Each row was made from one walk, in order. Every step used is in the known rows, and no mark comes twice. Write each row's walk.
Known rows:
zevot/gelu/nebasu/mizi/suge: [ 11.5 -41.4   3.9 -29.0   3.0 -31.7 -36.4 -22.1  20.0   5.2  33.7  18.9
   2.6  62.2  11.9  12.2 -18.6  10.7  10.3  -4.1  17.4]
mizi/suge/beni/nebasu: [-18.5  15.6 -24.3  -7.5  19.1  26.1   7.4   8.3 -49.6 -16.6  -4.8  -0.7
   9.9  -2.1  -1.7  -4.9  23.6   5.7 -34.4 -10.9   4.4]
beni/nebasu/mizi: [ -8.0 -62.6  36.1 -19.9 -16.9  28.7  -2.0 -32.1   2.1 -17.4  -8.6   1.2
  35.7 -24.2   1.0  12.7   1.0   0.6  -6.3   1.6  15.9]
mizi/gelu/zevot: [ -4.8   8.5  -3.5  25.0 -24.2 -10.2   2.2  19.4   4.0 -32.2 -16.4 -14.6
 -25.9  14.7 -18.5 -29.6  -1.4   7.4  29.4  10.9 -16.6]
zevot/suge/beni/nebasu/mizi: [-21.2 -24.6  15.7  -4.3 -11.9  27.3  15.8 -10.7 -11.4   1.3  27.5  -7.9
  56.2 -11.9  -3.0  24.3  10.7   8.9 -15.3   3.2 -22.7]
beni/suge: [  0.9  -2.4 -43.2 -31.3  22.8  17.4  -0.7  28.6 -23.7 -11.8 -17.2  16.2
 -30.8 -13.3  19.9  -5.5  11.2  -2.6   9.9  -6.0  16.9]
suge/beni/nebasu: [-20.2  -2.8 -12.5 -15.4   8.9  40.0  11.4  -0.9 -31.7 -24.3 -19.2   9.4
  -2.3 -44.8  -2.7 -10.1  19.8   4.7 -23.6  16.5 -18.1]
gelu/nebasu/mizi: [ 11.6 -65.7  33.1 -30.1  -3.9   8.8  -4.0 -28.4  31.0   0.2 -16.1  32.0
  -3.6  21.6   5.3  19.4   8.4  -1.3  20.6  35.8 -19.6]
mizi/beni/suge/zevot: [ 10.3  64.0 -15.2  14.2  19.9  -0.1  15.2  13.2 -40.4  16.7 -24.6  -1.9
 -13.9 -44.2   5.7  18.5  -0.6 -21.4  -1.9 -21.1  15.9]
gelu/zevot/suge/beni/nebasu/mizi: [-35.7 -13.7  40.1   9.8 -21.5  22.4   9.8 -15.7  -2.1 -12.9  33.8 -11.4
  51.0  -7.2 -21.2  35.7  11.4  -2.8  -2.4  11.3 -53.9]
beni/suge/zevot/gelu/nebasu: [  9.3  26.1 -51.7 -27.7  27.6 -26.3 -24.5  -2.0 -19.6  22.5  15.7  29.5
 -43.5 -16.3  13.9  32.9 -14.5  -7.8  10.9   0.6 -34.9]
zevot/gelu/nebasu/mizi/suge/beni: [ -0.8 -16.4  -1.4 -11.7   9.0 -28.6 -15.4  -9.3  17.5   5.1  35.0  37.4
  -5.0  57.2   3.5  14.9  -0.9  10.1  -6.0  -1.2  -7.4]
zevot/gelu/nebasu: [ 10.0 -23.4 -28.1 -51.0  12.4 -11.3 -40.5 -10.9   8.7  -8.6   2.6  16.8
 -35.3   3.1  19.1 -16.5 -25.4  13.4  18.2  34.3 -12.8]
gelu/zevot/suge/beni: [-15.7  34.0  -9.1   3.7   2.0  13.0   9.7  24.9 -19.8  -8.6  11.7 -13.9
  -7.4   9.5  -8.6 -20.7  18.5 -13.5  22.1  19.7 -73.8]
nebasu/mizi/gelu: [  5.9 -37.9  14.8  23.7 -35.5 -11.5  18.1   4.1  24.6 -10.5  -8.2   0.0
   4.6  25.7  -4.8 -17.0  -1.3  14.2  15.9  -7.8  24.7]
zevot/gelu/nebasu/mizi/beni: [  8.3 -23.4  38.6 -18.5  -7.5 -20.8 -30.7 -37.3  39.8  -0.5  13.2  13.8
   9.9   5.0   8.7  17.9 -42.1  13.5   5.5  23.1  33.6]
zevot/gelu/suge: [ -3.1 -13.4 -27.6 -27.4   0.3 -16.3 -32.9  22.1  10.4  13.2   0.4 -28.3
 -30.1  31.1  28.1 -65.3 -23.8  -5.2  20.2   2.7  14.5]
beni/suge/mizi/gelu: [ 19.2  27.9 -53.0  39.9  11.1  -0.2  34.1  44.8  10.5 -11.5 -11.8  18.0
 -33.8  -4.8 -18.1  -3.1  29.8  20.9  -9.7 -21.9  21.1]
zevot/suge: [  8.2   1.2 -26.4 -27.8   3.8  13.1  -2.8  16.4 -23.4   0.7  -0.2 -26.6
   7.7   9.1  21.8 -36.1  -2.0  -0.3  26.2   5.9 -12.8]
beni/nebasu: [ -8.3 -27.7  -6.7 -34.2  -0.1  35.4  -8.8 -13.2 -26.3 -24.8 -25.4  -7.4
   7.5 -39.1   8.1 -11.7  -0.6   4.2  -8.4  12.8  10.4]
zevot/gelu/suge/mizi/beni/nebasu: [ -2.7  25.1   6.4  15.1   4.3   2.2 -17.3  -1.4  24.9   6.3  -2.7 -37.8
  14.8 -22.6  -2.6 -22.8 -18.8  10.0 -41.0  -4.4  51.6]
suge/beni/nebasu/mizi: [-21.3 -43.2  28.7  -2.4 -11.0  35.9  19.3 -20.1  -2.2 -18.1  -9.0  21.0
  25.1 -29.6  -8.0  15.5  19.3   1.5 -22.4   6.9  -9.5]
gelu/nebasu/mizi/beni/suge: [  3.7 -16.7  23.4 -11.3  11.4   0.4  -3.6 -13.8  23.2   5.4  -0.5  32.3
   7.5   5.3   7.8  66.4  -3.8   7.3  -4.0  17.7  36.0]
suge/zevot/gelu/nebasu/mizi/beni: [ 14.5  11.9  44.6   7.9  -8.5 -35.2 -15.8 -47.0  20.8  27.5  10.4   9.7
   7.3  -9.8  -1.4  31.3 -37.5 -10.2   4.6   7.2  -4.8]
zevot/gelu/nebasu/mizi: [  9.0 -59.7  14.5 -37.4  -4.4 -14.2 -30.8 -31.3  38.5  -1.2  17.3  28.7
  -8.8  18.5  15.0   9.6 -24.6   9.2  19.4  22.5  -6.4]
zevot/suge/mizi: [ 28.3  13.6 -19.8   2.7  12.3  18.5  19.6  17.8   3.8   6.4  -8.9 -15.3
   0.3  -0.2  -2.8 -33.8  26.6  -4.3   8.4  -0.1 -26.8]

Write each row's walk:
[ 27.3  20.5 -35.7  24.1  -0.8 -12.6  16.2  18.7  24.2  12.5  10.2  -8.5
  -3.4  37.6 -19.5   1.6  17.4  30.5   4.0  22.6 -34.5] : zevot/suge/mizi/gelu/nebasu
[ -8.4 -47.0  25.5 -12.5  -7.3  13.6  -6.6 -23.6 -14.1 -12.1   7.5  -8.4
  48.1  17.8   1.9  18.9   4.3   2.7 -17.0 -23.4  40.0] : beni/nebasu/mizi/suge
[ 13.5  23.3   5.2  17.9   4.5  16.8  11.2  14.4  13.4  -7.0  -1.3 -18.8
  -3.2   3.0 -22.2 -19.1  29.9 -14.9  22.0  11.2 -60.7] : gelu/zevot/suge/mizi
[  5.2  36.8 -30.2  53.4   1.9  -5.9  26.0  40.4  21.6 -24.9  -6.7  14.3
 -39.0  -0.5 -35.6   9.2  32.5   8.6   4.2 -12.7 -13.1] : beni/suge/mizi/gelu/zevot
[ 11.5  21.0  20.9  16.2  10.4  38.8  14.6 -14.9   0.5 -21.0 -35.7 -11.4
  20.4 -62.3 -18.3   0.9  10.6   9.1 -41.6   5.8  34.8] : suge/mizi/beni/nebasu
[  9.8 -37.5  21.9  -6.5  -4.8  -0.4   2.4  -1.9  -1.1  -0.5  -3.2   2.7
  15.9  48.4   5.1 -11.3  10.9 -10.7  10.9 -25.4  28.2] : nebasu/mizi/suge
[  9.0  63.7 -29.7  -7.7  27.4 -32.9 -22.0  -6.4 -17.6  23.3  13.2  16.2
 -25.4 -30.0  13.6  43.2 -32.4  -1.4  -4.8   0.4   6.3] : mizi/beni/suge/zevot/gelu/nebasu
[ 11.4 -31.5  52.2  -9.0  -6.5   2.5  -4.1 -35.4  30.7   0.2 -19.3  16.3
  13.3   8.2   2.7  30.1  -6.4   2.4   4.9  33.2  20.4] : gelu/nebasu/mizi/beni
[  7.0 -21.9  52.8   4.2 -13.4  10.4   8.4 -16.4  18.2  -7.7 -24.1  -3.5
  20.9  -6.7   6.1  -5.9 -10.4  -5.8   5.0   0.6  45.7] : nebasu/mizi/beni
[-30.1 -42.7  32.0   3.0 -15.7  21.2  14.5  -4.8  15.7  12.5  -4.4  -3.6
  25.2  15.3  -1.6   2.9  22.2  -9.0 -18.1  10.7  -9.1] : gelu/suge/beni/nebasu/mizi
[  5.2  70.0 -31.1   6.4  17.4 -24.5 -10.4  10.9 -34.5  16.1   7.6  -4.5
 -17.5 -47.3  12.5   8.4 -34.3 -10.6  -4.1 -33.1  31.5] : mizi/beni/suge/zevot/gelu
[ 17.8  35.6 -16.5   6.7  12.3 -10.0  11.4   6.1 -50.0  20.4 -22.1 -12.7
 -13.5  18.7   3.2 -20.8  16.0 -32.0   9.4 -30.8 -17.8] : mizi/suge/zevot
[  1.9  30.4 -22.5  -9.8  21.6  12.0   1.5  23.4 -22.3 -10.7 -19.8   2.8
 -12.3 -26.4  16.0   3.7  -5.2   3.0  -6.0  -8.7  56.3] : mizi/beni/suge
[ -3.9 -43.1  15.5  32.4 -40.9 -22.8  14.5  17.6  39.4  21.3  -4.6 -25.9
   4.4  68.9   0.4 -31.8   1.8   4.0  19.9  -3.4  24.1] : nebasu/mizi/gelu/suge
[-12.2 -48.1  18.8  16.2 -39.8   4.9   8.2 -15.0   8.4 -21.3   3.8  -9.2
  36.9  -5.0 -12.2  12.8  -9.4  28.2 -10.7  -7.2  33.6] : beni/nebasu/mizi/gelu
[-37.4 -14.2  37.9  48.5 -41.8   3.4  23.3 -10.0  13.7 -35.3  13.8   4.8
  23.9  -7.2 -40.5  28.1  11.6  16.6 -11.4   7.2 -25.8] : suge/beni/nebasu/mizi/gelu/zevot
[-15.3  11.1 -33.0 -10.9   6.5 -11.9 -10.5  35.3   5.4  13.1   2.7 -11.5
 -38.0  25.1  20.7 -63.5  -5.7  -4.7   4.8   7.9 -10.4] : zevot/gelu/suge/beni
[-13.5   3.9 -16.8  -2.7   5.8  12.5  13.9  36.3  -0.3  16.9 -29.4  -7.0
 -32.3  28.8  11.6 -52.8  27.3 -17.5   7.8  16.6 -27.1] : gelu/suge/beni
[  7.9 -11.2 -11.4 -14.0   9.0 -32.0 -15.9 -20.5   9.3  30.6  30.8  39.7
 -16.7  -0.9   6.6  57.7 -15.2 -11.4  11.4  -9.0 -25.8] : beni/suge/zevot/gelu/nebasu/mizi
[ -1.9  48.0  32.0  28.7   2.8  24.6   3.4 -12.0   0.4 -16.1   6.4 -41.5
  45.7 -41.6 -31.6  21.2   3.9   4.6 -23.7  11.7 -10.9] : gelu/zevot/suge/mizi/beni/nebasu
[  9.6 -12.4 -25.9  -2.6  -8.4 -14.3  -3.6   3.7   9.1  -9.8 -15.7   9.8
 -28.8  26.1  -2.4  -7.5  -0.6  27.1  17.2  34.6  -7.3] : mizi/gelu/nebasu
[  6.4  37.4 -52.9 -11.7  20.0 -18.7 -13.0  16.3 -35.6  14.7  10.7   9.0
 -36.5 -32.2  16.3  -1.0 -16.4 -15.2  13.0 -33.3  -9.5] : beni/suge/zevot/gelu
[ 15.6  34.6   3.5  20.5  10.2 -12.6  -6.7  18.8  38.3  14.5 -12.0 -31.1
 -15.0   7.4   2.9 -52.3 -12.1  -4.3 -14.2  -5.1  41.5] : zevot/gelu/suge/mizi/beni
[  0.0  23.6 -27.6  -2.5  21.7   6.9  15.8  29.7 -35.2  -6.8 -17.9   9.3
 -21.0  27.7   2.2 -32.8  30.8  -6.5  -6.3 -12.1  -5.0] : mizi/suge/beni
[  9.1  31.4 -36.1  -2.8  19.5   3.8  14.8  18.6 -41.1  16.5 -19.3  11.7
 -32.8 -29.8   6.6  10.4  17.7 -27.6  12.7 -20.4 -23.6] : beni/suge/zevot
[ -1.1 -13.6  16.2  10.6   2.0   4.2  23.9   7.4  -5.6  -0.1  -2.2  19.7
   6.0  41.6  -3.3 -10.2  31.2  -8.5  -4.6 -21.9   1.8] : nebasu/mizi/suge/beni
[-32.2 -37.9  13.7  -4.7 -14.2  -1.4 -13.9  -5.2  22.5   9.9  25.7  -9.0
  20.2   9.8   8.1  -9.1 -10.8   5.9 -23.0  -3.0   6.4] : zevot/gelu/suge/beni/nebasu/mizi
[ 15.3  24.3 -21.6  -9.9   2.0 -16.0 -11.3  -2.9 -24.8   9.3  -8.1  -6.7
 -29.4 -28.2   9.0 -37.9 -20.5 -20.5  19.7 -13.2 -26.1] : suge/zevot/gelu
[ -9.6   8.5  13.0 -13.7   1.2  30.2  -9.3 -18.7 -25.7 -26.8 -26.6 -25.3
  25.0 -54.2   5.4  -1.0 -16.3  11.6 -24.5  10.4  48.3] : mizi/beni/nebasu
[ 10.8  15.7  29.2  13.0   8.2 -15.1  12.2 -25.1   3.6  32.8  -2.7  27.2
   6.3 -11.2  -4.6  79.7   1.4 -15.4  -2.2   2.7  -2.9] : gelu/nebasu/mizi/beni/suge/zevot
[ 16.8   0.3 -18.6   2.3   9.6  -6.2  -8.7  24.3  36.1  16.2  -9.8 -16.1
 -35.1  22.2   6.2 -61.5   4.5  -8.2   2.0  -2.5   1.9] : zevot/gelu/suge/mizi
[-18.0  14.2  17.1  53.9 -39.3 -20.9  30.3  18.9  19.0  -3.2  36.1 -15.0
  21.7  44.7 -29.2   5.6   8.2  11.8  20.2  -0.5 -47.8] : nebasu/mizi/gelu/zevot/suge/beni
[-31.2  23.6  -4.0  -2.1  -1.0  28.6  -0.1   2.8 -31.6 -17.1  20.1 -22.4
  23.9 -22.6 -13.5  11.3  10.9   2.2  -5.2  22.9 -63.5] : gelu/zevot/suge/beni/nebasu
[  5.9  31.2  10.3  20.4  -0.7 -31.5  -3.0  -9.1  -3.9  21.6  21.3   7.2
   7.1 -30.3   5.8  32.7 -32.3 -12.6  -4.2 -42.7  39.0] : nebasu/mizi/beni/suge/zevot/gelu
[ -1.2  -4.9  16.5   5.1  -9.8 -24.6 -17.2 -34.6 -27.4  15.3  37.3 -13.4
  42.3  -0.1  -0.9  18.7 -24.4 -11.5 -16.8 -48.7  15.0] : beni/nebasu/mizi/suge/zevot/gelu
